Known rows, with every step that occurs:
j-q-n-e-p-z-r: [-28.6  52.6 -40.5  -1.1  13.6  49.4  25.9  -7.4 -11.6 -41.0  44.4 -17.7
 -65.2  13.9  -9.2 -31.1  14.5  11.3  23.2 -47.3]
q-n-e-p-z: [-21.0  53.0 -26.3  12.8   2.6  34.0  16.4  -1.4  -5.6 -25.9  22.6 -27.1
 -62.3  22.5  -8.8 -47.2  33.4  16.2  28.9 -37.8]
j-q-n-e-p-z: [-21.4  56.7 -21.2   6.8  17.0  47.1  25.9  -1.4 -14.7 -22.4  38.8 -18.6
 -47.5   2.7  -7.1 -33.1  13.3  19.2  31.1 -41.5]
r-z-s-e-p: [-23.3  36.0  28.9  18.2  13.9  22.0  29.8 -26.4  17.8 -43.1  62.3 -51.7
 -34.9   0.4 -19.9 -36.7  54.1 -17.8  30.4 -23.9]
e-r-z-n-q-j-y: [-48.7   8.6 -31.8  -3.9 -57.5  39.8  45.4 -48.5   6.1 -23.2  52.1  12.2
  -0.3 -14.4  -9.7  -2.9  18.6  -9.7   8.9 -35.4]
j-q: [-14.0  27.1  -8.2   2.0  16.9  22.5  38.4 -24.0 -12.1  -5.7  41.5  -5.4
  -3.1  -9.8 -10.3  -6.0 -33.2  -7.1  17.6 -30.2]
s-e-p-z-n-q-j: [-34.4  31.9 -18.4   8.6 -32.0  37.3  46.8 -28.8   2.5 -16.8  33.1 -28.0
 -26.6 -13.4  -5.7 -27.8  56.6  -4.1  25.0 -26.4]
n-e: [-25.2  31.6 -10.5   3.2  -6.1  22.6  24.9 -17.5  -2.6 -13.5  26.9 -14.7
 -34.3  11.6 -16.6 -39.4 -12.3   4.5  23.6 -39.0]
j-q-n-e-r: [-29.2  40.3 -17.4  -9.4  13.4  24.3  32.8 -14.9 -11.2 -30.2  45.1  -2.9
 -27.2   3.7  -8.8 -33.1  -2.6  24.3  15.2 -53.9]
s-e-p: [-20.0  25.9   3.2  17.8  13.0  19.0  27.9 -31.9   8.8 -28.0  30.7 -42.1
 -31.9   6.8 -14.2 -29.2  40.9 -13.0  25.9 -31.5]
p-e-r: [-26.7  18.7 -13.4  -6.0   2.0  20.8  39.3 -38.8   2.9 -36.4  18.7 -36.7
 -26.9  21.7  -8.4 -39.8  16.9 -18.7  12.7 -44.4]
q-j: [-16.8  24.7  -9.9  -1.3  -6.8  19.2  39.6 -36.9  -9.2  -0.6  34.3  -2.5
  -4.8   4.2 -16.0  -2.2 -20.0  -8.1  15.5 -18.4]
p-z-s-e: [-10.1  43.1  -5.9   2.2   7.7  18.0  31.3 -18.2   5.2 -36.4  46.1 -45.5
 -24.6   7.8  -7.3 -48.8   9.2 -26.7  30.9 -22.5]
e-p-z-n: [-25.1  29.3 -41.8  25.4 -26.5  20.3  33.6 -17.4   7.2 -21.5  22.3 -31.8
 -49.2  15.9  -6.7 -29.4  36.1 -35.6  22.1 -37.1]
q-n-e-p-z-s: [-17.3  63.6  -5.8  17.3   4.3  29.4  21.5  -3.0  -4.4 -41.7  43.9 -34.3
 -66.3  18.8 -10.1 -46.0  37.4  10.8  32.0 -30.2]
z-s-e: [-12.0  33.0  15.3   5.2  12.9   7.2  33.0 -28.5   7.1 -36.4  50.1 -38.5
 -15.5   1.4 -12.0 -37.4   5.3 -14.6  26.9 -22.9]
p-z: [-12.2  34.6 -34.0   4.7  -3.4  18.4  28.1 -12.3  -3.5 -10.5  20.8 -23.0
 -28.0  16.2  -6.7 -29.7  -8.6 -22.8  18.2 -26.8]
s-e-r-z-n: [-41.1  11.4 -22.6  -0.3 -24.0   6.8  36.4 -28.6  27.3 -41.3  40.3 -37.3
 -22.2  10.5  -9.6 -57.8  46.9 -25.9  15.1 -52.9]
z-s: [ -9.7  35.5   3.9  12.1   2.0   5.1  34.0 -25.4   0.0 -25.8  45.1 -19.8
 -19.6   7.4 -12.9 -17.8  -9.8 -14.7  19.2 -19.4]
q-n-e: [-18.1  39.6  -9.8   0.8   3.1  13.1  20.3  -8.9  -6.9 -17.4  25.3 -12.7
 -32.5  16.9  -8.6 -45.3  -3.9  36.6  23.8 -36.9]
j-q-n-e-r-z-s: [-32.7  50.1   7.8  -8.6  14.3  28.9  33.8 -10.7  -2.0 -45.9  74.6 -12.7
 -30.0  -2.4 -13.1 -41.3  12.2  19.6  19.3 -44.9]
e-r: [-24.8  23.0 -22.4   1.7  -4.0   5.2  34.2 -32.0   4.8 -27.3  30.2 -16.1
 -25.2  16.7 -10.7 -21.7   8.0 -18.8   5.0 -40.1]

Rows:
[-45.0  14.0 -11.4  -2.4 -32.9  23.9  46.2 -29.5  11.6 -32.6  22.2 -33.1
 -25.3   1.1  -3.6 -51.1  48.9   1.1   9.4 -48.0]	p-e-r-z-n-q
[-32.3  22.2 -16.8   0.0  -6.5  12.0  30.9 -25.1  11.5 -26.7  40.4 -19.3
 -25.4  15.6 -14.5 -31.5  23.1 -17.9   6.3 -40.6]	e-r-z
[-44.3  20.9 -35.1   3.2 -37.5  13.8  34.2 -24.6  12.3 -36.1  31.6 -15.9
 -44.8  18.1 -12.5 -50.1  18.9 -13.8  13.2 -61.1]	z-n-e-r
[-44.0  25.3 -13.6  20.7 -32.5  30.1  25.2 -16.4  16.9 -23.1  39.6 -27.3
 -55.0  10.3 -20.1 -48.0  45.5  -8.9  27.0 -47.5]	r-z-n-e-p
[-23.9  33.5 -48.2  12.2  -4.6  31.1  27.6 -23.6   5.1 -36.4  30.7 -29.7
 -65.7  27.1 -12.9 -19.6  24.6 -32.2  13.6 -33.5]	e-p-z-r
[-27.3  21.1 -13.1  -3.4   4.2   6.4  33.8 -34.5  11.8 -38.3  34.0 -34.6
 -20.2  12.2 -10.1 -42.5  22.7 -17.9  13.3 -43.5]	s-e-r
[-27.5  46.4 -24.5  13.7  -6.9  42.4  22.0 -11.1  -1.1 -21.2  27.4 -30.3
 -65.2  18.5 -15.9 -43.2  27.1 -15.7  29.2 -40.3]	n-e-p-z
[-49.9  15.0  -5.9 -10.9 -36.2  20.9  51.5 -36.9  14.4 -25.1  48.8 -19.5
  -6.8 -15.0  -9.4 -35.9  52.7   0.8  10.2 -38.4]	s-e-r-z-n-q-j
[-22.1  41.8 -17.6  -2.5   3.3  16.1  35.6 -24.9  12.3 -54.7  49.9 -45.6
 -32.3  15.2  -7.3 -51.7  30.8 -38.8  19.4 -35.4]	p-z-s-e-r
[-26.7  26.8 -32.5  19.1 -18.5  23.5  31.2 -20.8  15.0 -31.6  26.2 -49.2
 -42.2  11.1  -5.4 -49.0  52.7 -32.4  30.0 -41.0]	s-e-p-z-n
[-28.5  18.6 -12.5   3.2 -39.1  13.3  49.7 -32.7  -7.4   1.0  30.2   3.9
  -2.1 -14.0  -7.8  -7.3   4.3  12.3  11.5 -22.3]	z-n-q-j
[-34.4  20.0  -6.1  -6.3   3.4  14.4  31.1 -28.4  19.4 -35.8  42.8 -37.5
 -19.4  11.2 -13.7 -50.3  37.2 -18.0  14.7 -43.7]	s-e-r-z
[-39.8  12.0 -30.2   4.9 -32.7   4.3  38.3 -25.6  20.4 -29.7  37.8 -19.8
 -28.1  15.4 -11.3 -38.6  33.1 -26.5   6.6 -48.5]	e-r-z-n
[-30.9  30.9 -22.3  18.4 -24.5  24.5  36.8 -17.1   9.4 -25.6  25.2 -43.8
 -39.2  -5.9  -0.7 -44.3  64.3  -4.8  25.2 -34.5]	s-e-p-z-n-q
[-12.8  47.8 -11.0  23.6   1.8  26.7  31.4 -19.5   1.2 -32.4  44.5 -35.4
 -49.8  11.9 -12.0 -20.6  29.3 -33.7  24.2 -19.5]	e-p-z-s
[-31.9  48.0   3.5  -2.4  -3.1  13.9  25.7 -10.1   7.8 -51.0  59.3 -21.5
 -44.7  17.8 -14.3 -55.7  33.6  18.9  16.6 -40.3]	q-n-e-r-z-s
[-21.3  28.0   0.4  -1.7 -13.4  20.6  43.2 -32.5 -15.3   5.6  30.3   4.3
  -3.0 -13.9 -10.8   2.2  -5.8  20.1  10.1 -13.9]	n-q-j
[-40.6  23.1 -18.4   6.2 -34.1  21.9  26.8 -13.1  13.0 -17.2  35.8 -18.3
 -36.0  10.0 -16.0 -54.4   9.8  -3.6  24.7 -47.1]	r-z-n-e
[-32.2  33.0 -29.3  14.4 -39.8  35.4  47.6 -25.9  -5.7  -6.2  30.5 -10.8
 -33.9  -7.9  -6.3  -8.9  41.4  -8.6  16.9 -22.7]	e-p-z-n-q-j
[-32.5  19.6  -6.2  -6.8  -0.6  27.2  35.8 -32.3   9.9 -36.6  28.2 -38.4
 -29.0  20.3 -13.4 -48.0  27.6 -19.9  14.0 -43.8]	p-e-r-z
[-37.1  40.4 -13.0 -12.4  10.8  32.1  28.6 -10.0  -3.3 -30.7  53.1  -5.8
 -27.4   2.8 -11.2 -41.1   8.7  25.9  15.6 -53.5]	j-q-n-e-r-z
